Each row comes from the steps of one walk. Every step used is in the known rows, and no mark comes twice. Write the walk behind each row, first mark first.
Known rows:
C T P Z: [-1.10 -0.06 4.55 -0.60 2.05 1.81 2.26 5.37 0.88 -3.44 -0.67 -4.77 1.70 1.19 2.69 -4.59 -0.13 -2.32 -2.55]
T P M H: [-0.57 -0.90 0.44 -1.94 3.53 3.87 0.08 1.78 0.76 -2.42 -3.87 -2.26 0.21 1.99 -2.99 -0.91 2.07 -2.26 -0.15]
P Z H: [-0.20 -1.83 0.45 -1.30 4.35 4.54 -0.94 2.85 -0.16 2.86 -1.34 -7.14 3.17 -0.15 2.26 -0.16 0.43 -3.42 -0.01]
H U M T C: [-1.63 -3.29 0.20 2.80 4.11 3.24 -0.28 4.39 -0.04 2.06 -5.95 0.92 0.83 -0.99 -4.85 -3.71 -2.66 -0.41 0.26]
C T: [-1.42 -1.08 4.19 2.28 3.62 1.85 0.68 2.89 0.77 2.14 -2.47 -4.45 2.49 0.22 0.21 -5.94 0.73 -0.78 -2.38]
P Z U: [-1.47 -2.18 1.89 -0.92 2.86 4.99 -1.08 3.62 -1.40 3.07 -1.02 -7.47 3.11 0.30 2.08 0.36 -0.18 -3.00 -0.97]
H U M T P: [-2.10 -2.55 0.94 0.65 3.76 1.71 -0.19 3.18 1.37 0.78 -5.85 1.79 -2.53 1.71 -4.83 -4.35 -1.83 -0.56 -0.85]
P T: [-0.85 -1.85 1.68 -2.07 4.99 5.02 0.11 0.67 -1.93 2.62 -2.50 -3.69 2.24 0.01 -1.92 -3.57 0.28 -2.34 2.17]
M H U: [-2.18 -2.98 0.36 1.81 4.29 3.41 -1.22 1.18 0.91 3.25 -3.38 -1.47 -1.35 1.22 -5.02 -2.38 -0.22 -1.65 -2.10]
C T M: [-0.64 0.58 3.96 1.82 2.74 1.26 1.98 1.99 2.10 0.62 -2.52 -3.31 2.31 1.81 1.09 -7.35 1.70 -0.19 -3.65]
C T M H: [-2.09 0.18 3.09 1.59 3.42 2.56 2.25 1.72 2.22 -0.87 -3.59 -2.30 0.84 1.19 -2.36 -5.79 2.75 -0.62 -4.22]
P M: [-0.07 -1.17 1.25 -0.83 5.21 3.13 -1.10 0.72 -0.42 2.68 -2.87 -4.59 3.19 0.91 0.30 -0.97 1.33 -1.64 1.03]
H U: [-0.99 -2.40 1.38 2.09 3.83 2.33 -1.45 1.58 0.84 4.85 -1.92 -2.68 0.15 1.79 -1.74 -3.97 -1.24 -1.20 -1.63]
M T: [-2.93 -2.78 0.52 -0.49 4.93 4.73 1.10 2.12 -1.07 1.50 -4.53 -1.27 2.53 -0.38 -4.80 -4.48 0.82 -1.02 0.52]
U M T P Z: [-2.94 -1.22 0.91 -2.69 4.71 2.84 1.63 3.80 -0.69 -3.03 -5.08 -1.44 0.24 -0.07 -2.93 -1.99 -1.39 -2.06 0.99]
Z H: [0.24 -2.18 0.48 1.06 3.49 4.08 -1.64 1.95 0.59 4.94 -2.67 -5.83 2.71 0.37 -0.31 -3.36 1.10 -2.17 -0.44]
P Z: [-1.79 -1.00 1.44 -1.10 4.51 3.50 0.51 2.62 -1.46 1.20 -1.15 -5.95 2.90 0.12 0.25 -1.82 -0.70 -2.78 0.09]
U M: [-2.06 -0.73 1.56 1.79 5.20 1.14 -1.25 0.93 -0.28 4.47 -4.99 -4.34 0.94 0.33 -3.19 -3.83 -1.23 -0.61 0.40]
Z P T C: [0.48 -4.04 -0.06 -2.13 3.42 8.31 -0.08 3.88 -3.46 2.39 -3.46 -4.12 3.93 -2.06 1.23 -3.80 0.99 -3.19 2.19]

Write each row's walk:
[0.47 -1.77 1.26 -0.11 2.58 6.09 0.94 3.57 -2.48 0.38 -2.24 -3.41 4.45 -1.15 -1.70 -4.66 -0.67 -2.30 2.60]
P T C
[-2.35 -1.22 1.22 -1.02 2.72 3.75 -0.91 4.13 -0.04 -0.89 -4.23 -5.11 -1.41 0.77 -2.21 1.31 -0.73 -2.83 -1.43]
T P Z U M H
[-1.47 -1.79 1.58 2.84 5.20 0.45 -2.47 1.30 1.04 6.19 -4.29 -2.70 -1.33 1.31 -2.56 -2.79 -2.55 -0.57 -0.96]
H U M
[0.20 -2.75 0.56 2.65 4.82 1.39 -3.84 1.50 2.26 7.81 -4.19 -3.93 -1.22 1.04 -0.39 -1.48 -1.59 -1.27 -0.89]
Z H U M
[0.73 -0.21 4.22 -0.38 2.83 1.71 0.83 3.50 1.73 -2.03 -2.42 -3.22 1.99 2.02 3.00 -3.72 1.78 -1.33 -1.75]
C T P M
[-1.79 -2.78 -0.97 -4.64 5.28 7.55 0.60 -0.21 -1.60 1.71 -4.87 -2.45 -0.13 0.16 -1.35 -2.55 3.83 -2.99 -0.21]
Z P T M H
[-2.02 -1.97 0.94 -1.22 2.57 4.21 1.94 3.53 -0.10 -2.04 -4.20 0.00 1.35 1.14 -4.75 -6.05 0.70 -1.27 -0.03]
M T P
[-1.08 -2.78 0.43 -0.07 5.90 3.44 -1.93 0.41 1.18 2.76 -3.59 -1.77 -0.81 1.46 -2.46 1.47 0.98 -2.01 -0.98]
P M H U
[-1.57 -1.21 0.14 1.25 3.40 2.77 0.11 0.44 2.32 1.76 -3.29 -0.45 -1.64 2.83 -4.38 -3.49 0.93 -1.18 -3.45]
T M H U
[-2.11 -2.56 1.32 -0.01 2.23 3.91 -0.49 4.15 0.08 1.21 -6.23 -1.57 -0.17 0.92 -3.57 -2.96 -0.08 -0.83 -0.48]
Z U M T P
[-0.29 -3.88 -0.90 0.52 4.75 4.62 -0.90 5.68 0.37 1.61 -4.58 -1.97 1.42 -2.03 -0.06 0.95 -2.50 -2.59 0.50]
P Z H U M T C
[-0.29 0.04 1.28 -2.44 3.67 4.22 1.47 -0.09 -0.66 1.04 -2.33 -2.63 2.00 1.63 -1.20 -4.72 1.17 -1.79 0.79]
P T M
[-1.25 -3.97 -1.07 -3.60 5.17 6.81 -0.48 -0.10 -0.36 3.38 -4.34 -0.80 -2.26 1.25 -0.79 -1.58 2.60 -2.83 -1.47]
Z P T M H U
[-1.14 -1.65 0.32 -1.72 4.39 4.56 0.59 -0.34 0.88 1.15 -3.01 0.01 -1.93 2.17 -3.84 -2.34 0.93 -2.11 -1.19]
P T M H U
[-0.19 -2.70 -0.33 -0.67 4.15 6.02 1.13 3.83 -1.46 -1.32 -4.65 -0.93 5.51 -1.48 -1.85 -1.76 1.04 -1.54 2.10]
P M T C
